Known rows, with every way that one mark hangs from another:
pelez[gova[mima selarob] kasupiv[mazif[lenape[muso]]]]: [ -9   1  13   6   6  24   1   2   9   1   6   2 -10  19   6  -6  10  -4
  10  24 -15  -1  -8   0   6]
mazif[lenape[muso selarob]]: [ -9  -9  -2   6 -13   3   3 -13  -9 -20   5   0  -4  -6  -6   8   0  20
  -1  -8   2  15   9  -3  -5]
momefi[lenape[selarob]]: [  0  -7 -11 -12  -6  -9   4  -6  14 -10   1  -1   5   5 -17   0  -8  -2
  -2 -10   9  13  12   6  -8]
gova[mima[vuki]]: [ -6   0   0 -11   8 -14   2  -2  -1   0  -6   5   2   8   3  13   0   5
   1  -8  12  10  -6  -3  -2]
gova[mima[vuki] selarob[lenape[muso]]]: [ -9   4   0  -1   8  -6   6 -25  -7   5  -1  -1  -8   7   7  -1   6  -2
 -10   5  -6   9  -3 -11  -6]
gova[mima selarob]: [ -8   6   5 -11  20   0  -6   2  14  -5  -1  -5  -3  17  -4  -2  -8  -5
   3   2   5   4   0   2   4]
zasor[lalopar[momefi[lenape]]]: [  5 -12  -8 -10 -10  -8  -3  -1  13  -8   5  -1   7 -30 -17  -3   0   8
 -18 -25  -6   5  14  11   8]
kasupiv[mazif[lenape[muso selarob]] pelez[gova[mima]]]: [ -1   3  14   6 -10   1   7   7 -10  -6 -20   5   0  10   8   3   4 -10
  13  17  -2  -3  -3  -7  -5]
lenape[muso selarob]: [ -9  -2  -9  13  -8  -2  -1  -7  -8 -18  13   3  -9   1 -15   7  -7  15
  -1  -8  19  16  11   0  -6]
gova[selarob[lenape]]: [ -9   5  -1  -1  10   2  -2 -11  -2  -7   1  -9  -3   8  -7  -3  -4  -2
  -4  -7 -12   6  -4   1   2]
lalopar[mima[vuki] momefi zasor]: [  8  -5 -10   5  -2 -12  -8  -7  -9  24   8  -4   8 -24  18   4  -2  14
 -21  -8  14 -12   7  -5   4]
kasupiv[mazif pelez[gova[mima]]]: [  1  13  13  -5   8  -5  -4  23  -4  -1 -18  10   1  16   7   6  -3 -17
  21   8   6  -8 -14   4   3]
momefi[lenape[muso selarob]]: [ -4  -7 -11  -4 -15  -5   4 -12   9 -12  13   3  -4  -7 -15  -2  -6   7
  -4  -5  12  18  17   5 -10]
lalopar[zasor]: [ -4   3  -8  -3   7   1 -12  -3 -11  -2   9   6  -3  -9   1   4  -5  11
  -4 -16   4  -1   5   8   4]
gova[mima selarob[lenape]]: [ -5  11   3 -13  20  -1  -5 -12   5  -6  -6  -8  -4  18  -4  -7   2 -10
   1   2 -14   1  -8  -4   2]
kasupiv[pelez]: [ -5   5   5  -1   1  -4  -4  16  -6  -5  -6  -2  -2  -2  -5  12 -11   8
   8 -12  10  -1  -6   8  -1]
gova[mima selarob[lenape[muso]]]: [ -8  10   2  -6  12   3  -6 -20  -1  -7   5  -3 -13   7   0  -9   5  -2
  -1   9  -9   6  -3  -4   1]
zasor[lalopar[mima]]: [  5  -2  -6  -5   5   1  -3  19  -4 -16   6   4   2 -12 -14   2  -3  11
   7 -22   7   9  -2   6   1]
selarob[lenape[muso]]: [ -8   5  -7   0  -3  -1  -6 -18 -16 -16  11   3 -12  -9  -5   3   6  13
  -1 -11  -6  12  -4   2  -1]
zasor[lalopar[mima[vuki] momefi]]: [  7 -11  -7   7  -6 -10   2   7  -5   3   3  -4  11 -27  -3   7  -1  16
 -16 -23  12   3   5  -4   3]
kasupiv[mazif[lenape] pelez]: [ -3   0  15 -11  -3   0   2   9  -9  -5 -29   7   5  -4   8   7  -5  10
  21  -3 -11   0 -16   7   6]
pelez[gova[mima selarob[lenape[muso]]] kasupiv[mazif]]: [ -5  13   4   9  11  19   0  -7   3   2   8   4 -16  23  -2 -13  13 -13
  11  24 -14  -4 -11  -3   4]

Rows:
[  2   5  14  -1  -1  -2   7  13  -4  -4 -30   2   8  20   5   7   1 -16
  19  11  -3  -8  -7  -6  -3] | kasupiv[mazif[lenape[selarob]] pelez[gova[mima]]]
[  4   0 -10   0   6  -8  -3   1 -13  16   7   6   5 -11  16   5  -4  11
  -8 -11  13  -1   0  -1  -4] | lalopar[mima[vuki] zasor]
[ 10 -11 -15  -4 -14 -13  -4 -19   0  27  18   3   2 -41  19  -7   2  14
 -29   0  10  -5  16   0  -4] | lalopar[mima[vuki] momefi[lenape[muso]] zasor]
[ -3  11   6  -1   9  -5  -7  24  -4  -3  -2  -2  -1  12   2  13  -3 -16
   8  -1  11 -11  -7   2  -4] | kasupiv[pelez[gova[mima]]]
[ 10  -1  -7   0   2  -4 -19  -1  -4  11  14  -5   3 -22  10  -4  -4  13
 -12  -5   9 -16   9   3  10] | lalopar[mima momefi zasor]
[ 12 -19 -16   8 -23 -12  13  -7   6   5  10  -3   8 -33 -10  -6   2  10
 -26 -11  16  10  24  -7 -10] | zasor[lalopar[mima[vuki] momefi[lenape[muso selarob]]]]
[ -6   8   0   3  16  -6   8  -9  -5   8   0  -7   4  23   8   5   4 -25
 -13   0  -9  -1  -6 -10  -8] | pelez[gova[mima[vuki] selarob[lenape]]]
[  1   6  18 -11   4  -1   0  18  -6  -2 -26   6   6  11  15   7   2 -12
  19   8 -13  -9 -18   2   4] | kasupiv[mazif[lenape] pelez[gova[mima]]]
[ 14 -16 -10  -9 -11 -14   6   2   9   9   4  -2  16 -31  -4   0   1   7
 -21 -20   6   5  10   1   0] | zasor[lalopar[mima[vuki] momefi[lenape]]]
[ 15 -12  -9 -15  -7  -7  -5   8  15  -3   8  -4   9 -32 -11  -8   0   7
 -12 -17   0   1  11   8   5] | zasor[lalopar[mima momefi[lenape]]]
[  0  18  14  -2  16   3   2   8  -3   7 -23  -2   0  24   9  -6  -2 -32
  12  18 -15 -13 -16  -2   3] | kasupiv[mazif pelez[gova[mima selarob[lenape]]]]
[ -4  -4   7  -7  -1  15  -1   2   4  -8  -7   7  -2   7  -3   2   5  21
  21  -1 -14   4 -17   6  10] | pelez[kasupiv[mazif[lenape]]]
[ -5  -2   5   5  -2  18   2  11  -3  -5   2   5   1  11   1   7   7   5
  16  -1 -15   0 -14   6   7] | pelez[gova kasupiv[mazif[lenape]]]
[ 16 -18 -13  -1 -15 -15  14  -1  13   6  -2  -7  20 -22 -14  -3  -1   2
 -20 -17  13   6  20  -6  -7] | zasor[lalopar[mima[vuki] momefi[lenape[selarob]]]]
[ -7   6  -5  15  12  19   1   3   1   0  20 -13  -9  21 -12  -1   3 -14
  -4  -2 -12  -7  -7  -1  -2] | pelez[gova[selarob[lenape]] kasupiv]
[ -6  -6   2   9 -14  16   5  -9   2 -12  -1   7  -8   5 -10  -2   6  23
  16   7  -2  11  -2  -2   1] | pelez[kasupiv[mazif[lenape[muso selarob]]]]
[-10   5  -7  23   4  22   0  -5  -4  -2  32  -9 -19  11 -11  -2   7  -6
  -6   2  -9  -2  -2  -1  -4] | pelez[gova[selarob[lenape[muso]]] kasupiv]
[ -7  10   7   4  19  16  -2  16  18   5   3   2  -6  34  -3  -6   0 -16
  16  20  -1  -5  -8   3   7] | pelez[gova[mima selarob] kasupiv[mazif]]
[ 15  -8 -16   0 -16  -6  -9 -16   9  11  19  -3   0 -29   2 -16  -2   8
 -21   5  13 -10  29   0  -3] | lalopar[mima momefi[lenape[muso selarob]] zasor]
[ -1  14   5   1  20  15  -1   0   8   4  -3  -1  -7  34  -3 -12  10 -21
  14  20 -18  -9 -16  -3   7] | pelez[gova[mima selarob[lenape]] kasupiv[mazif]]
[ -2   7   9   9   0   0  -1  24 -11  -1 -11   9   1   6   5  11 -11  -9
  16   0   4  -2 -10  10   3] | kasupiv[mazif pelez[gova]]
[ -2   0   4   9  -5  16   6  -1   3 -10   1   7  -7  21  -4  -1  15   0
  17  19  -4   1  -3  -8  -1] | pelez[gova[mima] kasupiv[mazif[lenape[muso selarob]]]]
[ 16 -12 -17  -3 -12 -17   3 -14  10  27   4  -5  15 -21   7  -7  -4   2
 -27  -3  14 -10  22  -7  -8] | lalopar[mima[vuki] momefi[lenape[selarob]] zasor]
[ 10 -12  -9 -13 -10 -20   0  -5  14  17   6  -4  14 -21  10   2  -4   8
 -15  -6  12   1   6   1  -1] | lalopar[mima[vuki] momefi[lenape]]
[ -3  17  14   5   9   5   1   0 -10   5 -13   2 -10  14  11  -8   3 -23
  10  23 -13  -7 -11  -3   1] | kasupiv[mazif pelez[gova[mima selarob[lenape[muso]]]]]
[ -1  -3  11  -1  -8  -1   8   6  -6  -7 -34   1   8   7   0   5  -6   5
  18   0  -5   2  -6  -1   0] | kasupiv[mazif[lenape[selarob]] pelez]
[ 18  -7 -15  -6  -7  -9  -8  -9  14  14   9  -8   9 -18  -1 -14  -5   1
 -18   0  11 -14  24   0   0] | lalopar[mima momefi[lenape[selarob]] zasor]
[ -6   5  22   4   3  10   2  10  -5   3 -13   3  -6   9  18  -2   0 -15
   9  22 -13  -6  -7   0   3] | kasupiv[mazif[lenape[muso]] pelez[gova[mima selarob]]]
[ -4  -3   9  19 -18   5  10   7 -17  -7 -11   5  -1   2   5   8  -3  -2
   9   6  -1   2   0  -1  -6] | kasupiv[mazif[lenape[muso selarob]] pelez[gova]]
